Each row was made from one small tree. The marks that hang from a mark follow it in brackets, in alphabetical order. Every link used is in the known rows. Write each row's tree.
Known rows:
B{A}: [ -2.6  -3.0  -0.6   9.0  -7.6  -3.4  -1.3 -11.2   8.4   5.9  -1.7 -27.6
  -6.6   9.7  -8.7  -9.7   4.0 -14.7]
J{A{N}}: [  2.1  -4.6 -11.8  -0.3  -2.8  -9.2 -20.9 -11.8  13.8   8.0   3.9   4.8
   1.0  -7.5  -8.3 -17.8  -7.1 -19.4]
A{N{T{U}}}: [  3.6   4.1 -19.7   2.8   3.0 -16.5   7.6 -21.4  15.1   2.4   2.0  21.0
   5.6  33.4 -12.2  -7.8 -35.0  -2.3]
U{T}: [  1.7 -22.6   6.0   9.2   0.6 -12.8   6.7 -14.4   4.2   7.4   3.8 -22.9
   4.8  -4.9  -9.6   2.2   1.2 -14.7]
T{B U}: [ -5.3 -13.6 -16.1   4.8 -19.4   0.7   5.6 -16.1  14.6   4.9   1.5   2.2
   4.1   9.4  -9.6   7.8 -21.5  12.9]
D{N U{T{B{A}}}}: [ -7.2 -45.7  -9.4  14.9 -32.7   0.4   1.0 -18.0   8.0   3.6   3.9 -22.4
   9.5   0.9  -7.1  23.8   4.8 -10.2]
A{N{T{B J U}}}: [ -5.2   8.7 -19.4   3.4 -15.5  -8.4   2.5 -28.5  23.6   2.5   2.4  19.5
  13.1  35.6  -5.0  -7.9 -48.3  -4.2]
T{B}: [ -5.6 -16.9  -6.6  -0.7 -12.2  -2.0  -3.1 -12.6   7.9   6.3  -0.3  -2.3
   0.2  -3.8  -7.3  12.9 -11.1  -8.8]
B{A D{N U{T}}}: [ -1.5 -45.8 -14.3  25.7 -20.2 -13.4  -4.7  -9.6   9.1  -1.7   7.2 -48.8
  12.2  -2.5 -14.6  19.0  -0.3   1.1]
T{B{D} J U}: [ -8.0  -4.8 -18.9  17.9 -25.8  -3.9  -6.1 -15.6  25.1   0.5   4.9 -25.3
  15.0   8.7 -10.7   4.4 -40.7  17.7]
J{A{N{T}} D}: [  1.5   5.7 -10.0   3.2  -5.1  -5.8 -21.1 -20.3  15.1   9.8   1.1  24.6
  13.3   3.2   4.2   3.5 -24.3 -35.6]
T{J{A D}}: [ -7.7  10.4   2.0  16.3 -26.8  -6.0 -29.7 -16.0  21.4   9.6   3.5 -12.9
  13.5  -9.9   6.7   0.5 -10.9 -26.2]
U{T{B{D}}}: [ -2.4 -42.3  -6.0  12.1  -8.9  -0.6   2.9 -12.9   7.7   5.4   4.4 -30.3
  14.5 -16.1 -10.1  19.2 -16.4  -0.8]
D{N}: [ -3.5 -27.1 -12.2  10.3  -7.0 -17.1  -5.0  -3.1   5.6   0.8   3.1   0.5
   3.8   9.8 -17.2  15.1   4.2  -5.0]
B{D}: [  0.9 -14.1 -12.1  10.2   1.1 -16.8  -8.1  -5.6  10.9   1.2   3.1 -27.6
   2.2  -8.0 -15.1   7.3 -16.4   5.9]
T{J{D} U}: [ -9.5  22.6  -5.2  18.2 -22.7 -17.3 -10.6 -21.5  26.5   6.4   3.3  -9.7
  12.2  14.3  -4.2   3.7 -32.2   8.7]
N{T{B J}}: [ -5.8  -2.2  -5.0   5.3 -16.1  -2.9   0.7 -21.1  11.9   3.4  -0.7  -0.9
  10.8  18.4   1.6  11.6 -24.1 -27.9]
T{J U}: [ -4.9  13.5  -8.9  14.6 -18.8 -17.4  -2.7 -16.5  21.2   2.2   4.2 -15.1
   5.2  18.6 -10.5 -10.5 -22.0   5.4]
U{T{J}}: [ -2.8 -11.3   9.7  14.1  -8.4 -17.2   0.7 -18.4  12.0   5.9   5.3 -33.2
   8.7   0.0  -7.2  -4.8  -4.3 -20.5]
N{T}: [  3.0  -6.5  -5.5   3.3   1.6 -12.7   7.1 -14.6   4.6   2.7  -1.1   1.1
   0.3  17.1  -5.6   9.2  -9.0 -22.8]
J{A D{N}}: [ -6.7 -21.0 -11.6  14.8 -24.7  -5.9 -24.2  -5.3  11.1   7.5   3.4   8.8
  15.7  -6.1  -2.4  20.8   3.2 -13.1]
B{A D{U{T{J}}}}: [ -2.1 -11.2  -2.1  26.2 -22.1 -15.7  -9.6 -22.0  19.9   0.9   6.1 -71.7
   8.6  -6.6  -6.5  -0.8 -14.7  -8.5]

Write each row's tree:
[ -6.2 -19.1 -22.5  17.2 -25.3  12.1   0.3 -13.9  19.0   2.6   0.6 -28.1
   7.3  10.4  -8.7  -1.6 -25.8  16.6] : T{B{A D} U}
[ -2.2  -8.2   4.0  10.2 -14.4 -22.9  -6.4 -23.9  12.5   8.6   4.7 -19.9
   9.7 -17.1  -2.1  28.0 -14.7  -1.8] : J{D{U{T}}}
[ -0.3  -7.7  -2.9   7.0 -17.2 -16.0 -25.6 -25.5  18.7  11.2   7.7  -3.2
  15.2 -26.0   1.0   9.0 -17.0 -15.7] : J{A{N} D{U{T}}}
[ -6.9 -11.1 -22.0  19.3 -36.3   9.6 -17.6 -13.9  27.2   2.5   6.2 -20.9
  20.3  -4.3  -2.5  -6.1 -29.2   0.2] : T{B{D} J{A} U}
[ -2.3  16.9  -6.8   9.5  -3.8 -13.3  -6.3 -22.9  16.4   3.4  -0.9 -12.6
  -0.5  35.9  -2.6 -22.2 -20.5 -36.7] : B{A{N{T{J}}}}
[ -0.4  16.4  -7.1   3.8   3.9 -23.9  -7.3 -21.4  15.9   2.4   1.8   3.7
   5.9  27.7  -7.2  -9.9 -31.2 -28.8] : A{N{T{J}}}
[-11.0   5.5 -11.2  15.8 -34.0   6.7  -0.8 -22.2  22.7   4.5   0.2 -23.4
   5.4  24.1  -2.9 -15.4 -19.9  -4.4] : T{B{A} J U}
[ -0.6  -5.4   1.7  11.3 -10.4 -13.8 -17.4 -19.8  18.3   9.7   8.2 -17.5
  14.8  -8.6  -3.7 -25.5  -7.0 -34.8] : U{T{J{A{N}}}}
[ -1.7 -14.1 -24.9  20.8 -19.0 -28.4 -11.3 -11.5  16.2  -9.0   6.1 -18.0
  17.2  17.5 -12.1  32.1 -29.6  -3.9] : B{D{N{T{J}} U}}
[ -2.1 -12.4 -21.5  23.0 -32.9  -4.3  -3.2 -13.9  17.3  -0.3   4.8  12.6
  21.4  33.0  -3.7  -0.2  -8.0 -22.6] : D{N{T{J{A} U}}}
[ -2.0 -13.8 -17.4   3.5 -16.2   3.9  18.6 -21.6  11.4   3.3  -1.0  16.6
   9.5  26.3  -4.9  13.5 -27.7  -2.5] : N{T{B U}}
[ -0.6 -38.4  -6.8  13.7 -16.0 -25.4   0.6 -12.0   6.2   1.7   7.8 -16.0
  11.2  -2.2 -15.6  27.5   5.3  -0.7] : D{N U{T}}
[  0.8   2.2  -3.1  11.6 -16.1  -2.2 -10.2 -15.7  13.0   4.1   1.5  -6.0
  10.1   9.2   3.9  -6.7  -6.7 -46.6] : N{T{J{A}}}
[ -0.4  -7.5 -23.5  -2.7  -6.1  -3.0   8.3 -24.5  15.6   3.7   0.8  29.4
  10.2  30.1  -9.1   1.1 -39.1   0.2] : A{N{T{B U}}}
[ -8.6 -21.9 -19.1   6.8 -29.3 -10.4  -8.9 -19.3  11.2   1.6   0.4  22.9
  18.2   9.8  -0.6  58.8 -27.0  -5.9] : J{D{N{T{B}} U}}
[ -7.2 -25.5 -15.9  13.6 -33.5   5.8 -11.3 -12.3  11.1   2.0   2.3  14.4
  22.0  14.5   2.1  12.0  -5.5 -38.5] : D{N{T{B J{A}}}}
[ -9.3 -27.7 -13.5   8.0 -20.2  -3.8  -4.1 -14.5   6.7   4.9  -0.7  29.0
  19.3  19.8   0.8  44.5 -18.7 -13.0] : J{D{N{T{B}}}}
[ -3.2   7.5  -9.9  16.8 -28.4  -3.5 -13.7 -15.7  23.4   4.8   5.4 -10.6
   9.6   5.2  -3.5 -19.7 -10.2 -10.9] : T{J{A} U}
[ -6.3   4.4 -13.5  10.6 -25.0  -0.6   9.0 -24.9  18.7   2.2   0.1   5.0
  13.3  30.4  -1.0   4.7 -32.5  -7.4] : N{T{B J U}}
[-11.5 -24.7 -29.5  22.7 -34.1  -6.6  -8.5  -8.6  23.7  -3.2   6.6 -12.3
  23.7  17.0 -15.1  16.4 -31.8  22.5] : T{B{D{N}} J U}
[ -6.6 -12.8  -0.5   9.4 -28.3 -12.6  -3.2 -24.1  15.4   5.0   5.7 -29.3
  11.2 -11.6  -3.2  15.9 -18.4 -11.1] : D{U{T{B J}}}
[  3.7 -28.3  -7.0  14.0  -7.1 -22.4  -2.5 -15.0  10.6   1.1   8.0 -40.9
   9.8 -20.5 -13.6  20.9 -16.0   5.1] : B{D{U{T}}}
